Each row was made from one small tree. The marks that hang from a mark follow it in brackets, in the order of their numbers. Every link used is in the known rows. Write each row's tree.
Known rows:
j_142(j_341): [-0.29, +1.54, +1.17, +0.00, +0.37, +1.06, -1.12, -1.29, -0.96, -0.11, -1.58, -0.51, +0.21, +0.59, +2.18, -1.09, +2.76, +0.84]
j_520(j_66 j_142(j_341) j_654(j_693)): [+2.61, -0.09, +1.73, +3.16, +1.59, +6.58, +1.28, -1.02, +1.70, +0.20, -0.52, +3.53, +5.67, -0.06, +6.98, +2.43, +4.28, -0.83]
j_520(j_654(j_693)): [+0.96, +0.08, +1.81, +1.47, +1.38, +3.38, +1.30, +3.32, +1.71, -0.66, +1.36, +3.00, +3.84, -0.08, +1.76, +5.21, +1.90, -0.32]
j_944(j_200(j_314) j_654(j_693)): [+0.84, +2.03, -0.35, -0.21, -0.24, -3.57, -0.37, +3.28, +4.79, -0.46, +3.13, +3.79, -2.00, +1.07, -2.95, +1.06, +1.44, +1.50]
j_200(j_314 j_520(j_654(j_693))): [+2.87, -0.18, +1.66, +0.30, -1.33, -0.21, +0.98, +5.97, +2.31, -0.95, +1.85, +2.90, +0.53, +1.35, +0.03, +4.95, +2.53, +0.60]
j_200(j_314 j_520(j_66 j_142)): [+3.65, -1.64, -1.04, +0.64, -2.79, -0.92, +0.69, -0.01, +1.56, +0.71, +0.19, +1.20, -1.32, +1.03, +1.31, -1.10, +0.90, -0.37]
j_654(j_520(j_66 j_142) j_944(j_200)): [+2.04, -0.69, -1.31, +3.16, +2.57, +0.49, +2.39, +0.05, +3.93, +0.64, +3.66, +3.63, +2.60, +0.63, +2.71, +0.93, +0.62, -0.81]
j_654(j_520): [+0.01, +0.66, +0.64, +2.51, +1.38, +0.02, +2.51, +1.61, +0.26, -0.24, +2.66, +1.26, +0.45, +1.84, +0.56, +0.91, +1.87, -0.38]
j_944(j_200 j_654(j_520)): [-1.19, +1.77, -1.43, +1.65, +0.58, -2.25, +2.63, +0.70, +3.25, -0.34, +3.25, +3.52, -1.02, +2.52, -1.30, -0.39, +3.99, +0.40]
j_654(j_520(j_66) j_944): [+1.55, -0.06, -0.03, +1.88, +2.46, +0.64, +2.57, +0.77, +2.21, -0.33, +4.48, +2.91, +1.61, -0.60, +2.48, +2.31, +2.56, -1.48]
j_520(j_142(j_341) j_654): [+1.95, +0.34, +0.51, +3.49, +0.48, +4.67, +0.29, -0.57, +0.82, -0.15, -2.02, +2.00, +3.05, +2.26, +5.37, +1.90, +3.40, +1.27]
j_200(j_314 j_520(j_142(j_341) j_654)): [+3.72, +0.02, +0.44, +2.15, -2.12, +1.09, +0.19, +2.47, +1.61, -0.34, -1.32, +1.97, -0.24, +3.49, +3.32, +1.96, +3.94, +1.96]
j_200(j_314 j_520): [+1.99, -0.20, -0.03, -0.90, -2.59, -3.22, -0.24, +2.83, +0.86, -0.23, +0.61, +0.26, -2.97, +1.41, -1.57, +0.32, +0.94, +0.83]
j_200(j_520(j_66 j_654(j_693))): [+1.24, -1.57, +1.45, -0.26, -0.50, +3.18, +2.72, +1.56, +1.19, -0.14, +1.10, +2.99, +3.92, -1.02, +2.52, +3.55, +4.28, -2.31]
j_944(j_200(j_314 j_520) j_654): [+0.60, +0.90, -2.07, -1.33, -3.05, -5.20, +0.33, +1.82, +3.80, -0.34, +1.40, +2.64, -4.02, +2.08, -3.41, -0.89, +2.99, +1.37]
j_520(j_654): [+0.78, -0.14, -0.01, +1.15, -0.24, +2.36, +1.20, +0.98, +1.43, -0.89, +0.29, +2.35, +1.92, -0.21, +1.92, +3.06, +1.26, +0.00]
j_944(j_200): [-0.91, +0.17, -0.84, -0.93, -0.18, -1.61, -0.33, -0.24, +1.60, +0.34, +0.14, +0.50, +0.22, -0.58, -1.31, -1.32, -1.79, +0.12]
j_200(j_314 j_520(j_142)): [+3.25, -1.11, -0.50, +1.15, -2.34, -1.89, -0.11, +2.57, +1.04, +0.47, -0.29, +0.43, -2.14, +3.16, -0.20, +0.09, +0.54, +1.31]
j_200(j_314): [+2.06, +0.80, -0.30, +0.07, -1.31, -2.43, -0.86, +1.92, +1.57, -0.56, +1.24, +0.76, -2.70, +0.28, -0.97, +0.14, -1.38, +1.12]
j_693(j_96): [+1.00, +0.54, -0.05, -0.41, +0.44, +0.45, -4.63, -0.98, -0.30, -0.53, +0.70, -2.03, +0.07, -0.06, -0.42, -1.13, -0.73, -0.04]

Which tree is each row?
[+1.43, +0.52, +0.54, +3.93, +1.56, +3.04, +2.40, -2.34, +0.24, +0.53, +0.90, +1.63, +2.16, +1.92, +5.29, -1.52, +4.25, -0.83]  j_654(j_520(j_66 j_142(j_341)))
[+1.63, +0.72, +2.49, +4.31, +3.39, +4.05, +2.61, +0.36, +0.52, +0.54, +2.05, +2.49, +4.35, +2.04, +5.18, +0.75, +4.67, -1.11]  j_654(j_520(j_66 j_142(j_341)) j_693)
[+4.00, -1.07, -0.55, -0.49, -2.01, -0.44, +1.05, +2.68, +3.77, -0.94, +2.50, +3.92, -0.13, -1.02, +1.86, +3.91, +2.67, -0.46]  j_200(j_314 j_520(j_66 j_654(j_944)))
[+1.72, +1.80, -2.07, +3.62, -0.33, -3.34, +1.84, +1.97, +4.94, -0.16, +3.53, +4.42, -2.70, +4.28, -0.98, -0.50, +2.26, +1.84]  j_944(j_200(j_314) j_654(j_520(j_142)))
[-0.97, +1.90, +0.51, +1.92, +2.16, -1.29, +2.75, +3.07, +3.51, -0.25, +4.26, +4.27, +0.90, +2.52, -1.49, +1.92, +4.27, +0.16]  j_944(j_200 j_654(j_520 j_693))
[-0.69, -0.13, -0.23, -1.62, -0.61, -1.22, +1.77, +0.26, +2.97, +0.45, +1.81, +3.43, +0.79, -0.04, -1.15, +0.07, +4.93, -1.40]  j_944(j_200(j_520(j_66)) j_654(j_693))
[+1.66, -0.63, -0.45, +4.06, +1.22, +2.16, +3.29, -1.28, +0.97, +0.55, +2.01, +2.20, +2.00, +1.44, +3.49, -0.68, +1.96, -1.62]  j_654(j_520(j_66 j_142))
[+2.41, -0.34, +0.03, +4.67, +3.17, +1.07, +2.00, +2.84, +1.98, +0.09, +3.03, +2.33, +1.77, +3.22, +2.43, +3.54, +1.80, +0.76]  j_654(j_520(j_142) j_944)
[-0.17, -0.53, -2.11, +0.55, -1.63, -1.76, +1.15, -0.19, +2.58, +0.76, -0.53, +2.18, -0.89, +3.32, -1.20, -1.08, +3.93, +0.75]  j_944(j_200(j_520(j_142)) j_654)
[+2.49, -0.83, +1.85, +0.04, +1.59, +2.33, -1.99, +4.72, +1.74, -1.00, +2.23, +1.51, +3.65, +0.78, +1.03, +6.26, +3.57, -0.17]  j_200(j_520(j_654(j_693(j_96) j_944)))
[+3.60, -0.48, -0.06, +0.21, -1.52, -1.28, +0.21, +5.08, +3.34, -1.10, +2.02, +3.17, -0.89, +1.05, +0.41, +5.38, +2.30, +1.35]  j_200(j_314 j_520(j_654(j_944)))
[+1.46, -0.20, -0.75, -0.76, -2.67, -2.52, +0.50, +3.14, +3.51, -0.52, +0.83, +2.65, -0.86, +0.67, -1.19, +1.48, -0.05, +0.88]  j_944(j_200(j_314 j_520(j_654)))
[+3.43, -0.39, -0.13, +0.51, -2.46, -0.14, -0.22, -0.99, +0.82, +0.60, -1.07, +0.69, -1.32, +1.50, +3.10, -2.17, +3.17, +0.33]  j_200(j_314 j_520(j_66 j_142(j_341)))
[+2.29, +0.78, -0.95, +0.97, +1.29, -2.89, +1.48, +1.96, +5.06, -0.43, +5.58, +4.03, -0.33, -0.76, +0.53, +1.22, -0.09, -0.38]  j_654(j_520(j_66) j_944(j_200(j_314)))
[+4.84, -1.41, -0.58, +2.30, -1.31, -0.04, +0.55, +4.63, +3.49, -0.44, +1.00, +3.32, -0.07, +2.67, +1.73, +5.15, +1.85, +1.70]  j_200(j_314 j_520(j_142 j_654(j_944)))
[+3.01, -0.12, -1.60, -0.22, -0.46, -0.09, +0.53, +0.77, +5.77, -0.91, +2.98, +5.03, +1.45, -3.00, +2.04, +3.10, -0.42, -0.41]  j_520(j_66 j_654(j_944(j_200(j_314))))
[+0.64, +1.92, -2.26, -0.54, -1.84, -4.49, -0.45, +0.95, +4.48, -0.50, +2.13, +3.06, -3.78, +1.01, -2.80, -1.03, +1.02, +1.68]  j_944(j_200(j_314) j_654)
[+0.12, -1.54, -1.05, +0.21, -1.09, -1.09, +0.40, +0.26, +1.11, +1.15, -1.31, +0.28, +0.68, +2.03, -0.52, -1.43, -0.08, +0.34]  j_944(j_200(j_520(j_142)))
[+1.04, +1.24, +2.74, +2.41, +3.67, +1.46, -1.58, +3.40, +0.32, -0.75, +4.32, +0.37, +2.74, +1.93, +0.18, +2.10, +1.91, -0.63]  j_654(j_520 j_693(j_96))
[-0.09, +1.77, +1.29, +2.81, +2.41, +0.34, +3.12, +3.44, +1.89, -0.52, +4.12, +3.80, +0.68, +3.13, -0.27, +3.16, +6.27, -0.01]  j_944(j_654(j_520 j_693))
[+1.33, +0.76, +2.62, +2.78, +4.73, +0.69, +1.99, +5.87, +2.09, -0.50, +5.17, +2.90, +2.97, +1.62, +0.93, +6.04, +2.78, +0.02]  j_654(j_520 j_693 j_944)
[+2.27, +0.49, +1.95, -0.06, +3.79, +1.10, -4.69, +3.35, +1.56, -0.71, +3.31, -0.04, +2.62, -0.29, -0.13, +4.12, +0.31, +0.43]  j_654(j_693(j_96) j_944)
[+1.90, -0.26, -0.85, -1.62, -0.69, -4.24, -1.04, +3.64, +3.56, -0.21, +2.00, +1.70, -1.77, +0.40, -2.15, +1.86, -0.58, +1.44]  j_654(j_944(j_200(j_314 j_520)))
[+2.85, -2.15, -0.30, +2.24, +0.05, +2.51, +1.30, +2.83, +1.91, -0.04, -0.10, +2.55, +2.61, +2.42, +2.81, +5.13, +3.32, +0.67]  j_200(j_520(j_142 j_654(j_944)))
[+2.84, +0.35, +1.78, +1.08, +3.17, +3.37, -3.04, +3.94, +2.77, -1.39, +3.13, +2.30, +4.23, -0.42, +1.81, +6.73, +1.37, +0.17]  j_520(j_654(j_693(j_96) j_944))
[+3.64, -1.04, +0.70, +2.73, +1.58, +6.02, -1.65, -0.65, +2.14, -0.25, +1.56, +2.61, +5.58, -0.61, +4.60, +2.53, +1.16, -1.74]  j_520(j_66 j_142 j_654(j_693(j_96)))
[+1.07, -0.19, -0.73, +0.39, +0.97, +0.79, +0.39, +2.22, +4.05, -0.75, +1.70, +3.60, +2.54, -0.88, +1.23, +4.53, +0.22, +0.70]  j_520(j_654(j_944(j_200)))
[+1.38, +0.59, +0.42, +4.21, +2.30, +2.30, +3.77, +0.79, +2.57, +0.27, +3.79, +4.56, +2.08, +2.70, +2.45, +1.78, +6.22, -1.19]  j_944(j_654(j_520(j_66 j_142) j_693))
[-0.96, +1.38, -0.07, -0.29, +0.94, -1.43, +0.50, +1.55, +3.28, +0.04, +1.99, +3.09, +0.50, +0.80, -1.99, +1.02, +2.67, +0.52]  j_944(j_200 j_654(j_693))
[+0.64, -1.32, -1.12, -2.09, -0.08, -1.54, +0.26, +0.20, +2.76, +0.36, +1.34, +1.68, +1.04, -1.59, -0.02, +0.70, +0.85, -0.88]  j_654(j_944(j_200(j_520(j_66))))
[-0.17, +1.81, -0.03, -0.64, +1.27, -1.00, -3.25, +0.75, +3.05, -0.44, +2.54, +1.50, +0.57, +0.84, -2.29, +0.08, +2.03, +0.42]  j_944(j_200 j_654(j_693(j_96)))
